Each row comes from the steps of one walk. Every step used is in the known rows, and no mark comes twice. Write the walk behind each row, first mark first.
Known rows:
l > b > g > n > v: [ 26 -16  14  33  15   1 -19  31  19 -34  34  11  55  -4  31   5 -23  28
 -24 -17 -14 -12   8 -14  14]
g > n > v > p: [  4 -21   3  37  46 -53 -45   0  -4 -12  39  15  14 -27  30  -7 -22  38
 -22   4 -11  16 -16 -35 -10]
d > n > y > p: [-19  13  14   7  54  12 -11  -3  19  17 -39   7  19  14 -29 -22   9 -27
  -6   7   5  22  25  -5  -5]
v > p > y > n > g: [-25  -7  12  35  18 -47   8 -40 -11  27  -4  16 -15   2 -28 -16  -5 -62
 -22  -8 -13  13   2 -12  -6]
y > p > d > n > v: [ -6  -1  33 -10  56 -11 -33 -18  22  42 -19  12   6  12 -44   4  12  24
   8  28  18  24  12  13   4]
g > n > y > p > d: [-28  10  -6   5  37  -2   0   5   8   0  17   9  14   9 -30   1  -4 -42
 -29  24   6   0   3  -5   4]
d > n > v: [ 11 -26  26  10  56   3 -41  -9  23   8 -18  22  18   0   5   4   3  33
   5 -15 -11  24  14  -5  -3]
k > y > p > d: [-19 -18   9   9  55  16 -23   1 -26  13   9  20  25  22 -46 -29  21 -32
  -8  47 -33 -14  -9   0 -14]
p > d > n > y: [-23 -26  25 -10  46  33  14 -19  22  22 -12  14  15   8 -17  23  16 -31
  -5 -22  -8  12  -5 -10  -7]
l > b > g: [ 15 -28  11  35  27  26   0  22  13 -37  -3  15  58  17  18 -22   6   8
 -37 -23 -37 -26  -4 -17  -8]
n > y > p > d: [-25  -1  10  13  45  12 -11  -4   9  14 -10  21  10  22 -32 -13  33 -47
  -8  23   6   1   1  -1  -5]
v > n > y: [-10 -27  -4  41  45   1  -8  12  -1 -10  15  17  14 -10  23 -20  31 -25
 -15 -37 -20  11  18 -50 -22]
y > p: [ -9  -2  -8  24  63  -9 -38   8   0 -12 -29  22  19  23 -22 -45  15   4
 -32  21 -20  -2   8  -2 -16]
k > y > p > d > n: [-21 -10  19 -12  58  18  -5 -10 -15  38  -4   5  26  15 -60 -17   3 -19
  -7  38 -21   4  -2   0  -8]
e > b > g: [  3 -18  11  31  50  38 -16  21   7 -22  -2  17  45  20  26 -22  -5  16
 -42 -21 -54  -2  13  -7 -10]
y > p > d > n > e: [-30   7  34  -9  43   6 -36 -19  21  27 -42  12   4  16 -39   1  13 -19
   3  29   7  22  15   3 -12]
l > b: [  0 -30   6  46  53  27  -8  20   4 -39   1  18  44  15  12   2  12   4
 -30 -17 -29 -24 -15 -35 -14]
e > b > g > n: [  0  -9  -5  23  40  24  -6  31   3 -36  24   4  47   4  29 -11 -39  22
 -60 -22 -50  -7  13 -14   0]
y > n: [-12 -18 -19  27  65  -5  -5 -12  -3 -14 -30  19  19  28 -18 -32   4  -2
 -29 -43 -34  -3  -3   2 -12]
v > p > y > n > e > b: [-42  15  27  52  42 -13 -25 -28 -16  11   2   1  -6   8  14   2 -18 -47
  -6  -7 -14  36  12 -27  -6]
p > y > n > e > b > g: [-23  13  21  28  20  27 -18  -5   4   2 -19  12  15  29   9 -10 -20 -55
  -7 -26 -30  27  45  11   7]
g > n: [ -4 -22 -23  20  55  -5 -16  19   0 -37  11  17  26   1  10 -11 -26  10
 -51 -15 -38 -11  -5 -18 -14]
e > b: [-10 -18   6  40  73  40 -26  16  -1 -23   5  15  33  17  24   0   3  11
 -33 -12 -43  -2   1 -24 -12]
y > p > d: [-18  -9   0   7  58  -5 -22  -4   4   7 -16  22  11  25 -40 -21  25  -2
 -32  30 -12  -9  -5   6 -13]
p > d > n: [-14 -34  15 -12  61  14   5 -18  15  15 -19  13  12  11 -26  12   2  10
 -29 -17 -22  -1 -14  -5 -13]
p > y > n > e > b: [-35  16  17  42  45  28 -26 -10  -1   1 -12   9   5  27   4  14 -14 -60
   1 -18 -20  30  33  -5   6]
b > l: [ 14 -35   2  40  82   8 -20  -8  13 -18 -23  32  55  15  15 -22   9   8
 -59 -24 -28 -13  10  -2 -28]

Write each row's walk:
[  2 -23  33  19  56 -37 -40 -26   9  21  -2  11   9 -19  13  -9  -2  45
  -1  -4  -4  33  -8 -27 -13] | d > n > v > p
[ -8  -9  24  46  28  18 -36  25   3 -18  12   8  30  -4  53 -18   9   1
 -15 -30 -38  23  39 -40 -21] | v > n > e > b > g
[-19  -2  14 -17  62  -1  -3 -16  11  27 -31   3  11  18 -54 -10   5   9
 -28  19  -2   7  -1   7  -9] | y > p > d > n
[-18   6   1  30  51  11 -30  11   8  -4 -22  24  19  19 -14 -36  28 -40
 -10  15  -4   9  20  -8  -8] | n > y > p
[-16 -12  -4  27  32  -1  -1 -11   9   4 -28  27  10  21 -25 -23  12 -38
 -17 -36 -25  -2   7   4  -3] | y > n > g
[ 10 -19  -5  26  46 -15 -46  18   8 -23  24  25  21  -8  22   4 -18  27
 -15  -8 -18   9   6 -11   3] | g > n > v
[ 22 -23   0  14  21 -16 -39  21  17 -23  18  24  33  -6  25 -19 -23  33
 -23 -15 -27   5  18   6   5] | b > g > n > v
[-20  15 -18  23  44  -5 -16  20   7 -16   3  11  23   6 -11 -24  -9 -34
 -30  14   0   7  18 -12   2] | g > n > y > p
[ 15 -16  23  44  13 -37 -16  14   7 -26  50   1  47 -23  40  -8 -28  41
 -27  -5  -6  -3 -11 -38   5] | l > b > g > n > v > p
[-22   5   5  39  49  32 -47  27   4 -35  20  11  29   1  41  25 -28  -8
 -22  -5 -30  16  13 -32  -4] | g > n > e > b
[ -7 -27  13  19  40 -53 -30 -17  -1   7  51  12   4 -26  10  17 -14  29
 -20  11  -4   8 -29 -27  -4] | g > n > v > p > d
[ 10 -22  -7  28  20  11  14  33   9 -50  22   5  59   4  19  -8 -30  14
 -57 -25 -33 -28  -3 -24   0] | l > b > g > n
[-17   6  -5  39  48 -18 -18  16  -3   0   0   8   9  -1  -5 -42  32 -27
 -14  -2   3  18  33 -36 -15] | v > n > y > p
[-26  -5   6  22  44 -17   1   1  -2  23  14   7   4   1 -26 -17  38 -35
 -13   6  12   9  15 -29 -13] | v > n > y > p > d
[-12  -1  42  12  37  51 -31   7  26  -5 -28   7  37  11  30  -1 -13   2
  -9 -21 -33  27  33 -10  -7] | d > n > e > b > g
[ -5 -39  30  26  48 -37 -43 -25   2  18  25  26   3 -12   9   3  25  25
  -2  12  -6  11 -31 -23 -16] | n > v > p > d
[ -8   2  17  53  70  32 -35   8  11 -30  13  12  59   3  47  27 -32  -8
 -49 -11 -20  12  31 -21 -13] | g > n > e > b > l
[-31 -28  33   3  45  -7  14 -37  11  31   4   5   5 -14  -9  12  10 -19
 -12 -10   0  19 -29 -34 -15] | v > p > d > n > y
[-14   7   0  -6  14  -3   9   9  15   2  10  10  26   9 -26 -23  -8 -36
 -37  15  -3  -4  11  13  10] | b > g > n > y > p > d
[-21 -12  -6  32  48 -52   4 -38 -20  10  -4   6  -7   7 -19 -30 -13 -25
 -36 -17 -20  12  -8 -16 -12] | v > p > y > n
[ -9  -7  27  36  30  46 -50  20  15 -25 -14  24  39  16  44 -13   3 -12
 -12 -12 -45  15  26 -10 -11] | n > e > b > g
[-17 -28  23  28  46 -33 -21 -39 -28  40  39  14  11  -5 -20 -15  12 -12
  26   1 -20  15 -30 -13  -3] | k > y > n > v > p > d
[-20 -10  50  -5  29  53 -14  -6  27  16 -15   7  29  13   9  23  -9  -7
  -8 -13 -26  22  14  -1  -6] | p > d > n > e > b > g
[  0 -32  33  -7  53   6 -25 -20  24  29  -5  20   9   3 -14  26   9  26
   6  -7  -2  17  -3   2   1] | p > d > n > v
[-35   0  13  38  29 -43 -29 -37 -10  11 -18  14 -13   6   1 -19  -8 -55
  -5  -9 -11  33   5 -19 -13] | v > p > y > n > e
[  0  -9   5  28  41 -19 -27 -21   0  17  -9  24  -4  19 -15  -6  -3 -25
   7 -20  -7  23  26  16  12] | p > y > n > v
[  0 -28  28  41  40 -43 -52 -20  -7  14  20  25  -6 -10  18  -5   3  -3
  -1  21  -7  24   1 -24 -10] | n > v > p > y
[-18 -39  11  20  57 -27 -11 -24  -8   6  11  20   6  -3  -2 -11  18   9
 -37   5 -26  -6 -43 -30 -32] | v > p > d
[-20   8  16  33  32  33 -24   2  12 -12 -28  11  33  28  21 -21  -8 -20
  -9 -41 -35  20  29   6   1] | y > n > e > b > g
[ -3 -20  41  18  43 -41 -33 -35   5  35   7  10  -7 -16   2   6 -14   9
   0  12   4  39   7 -21  -5] | d > n > v > p > y
[-14  32   2  25  30  22  -3  33  10 -16  18  -4  43  12   8 -24 -27 -23
 -39   8 -11  11  35  -6  13] | e > b > g > n > y > p
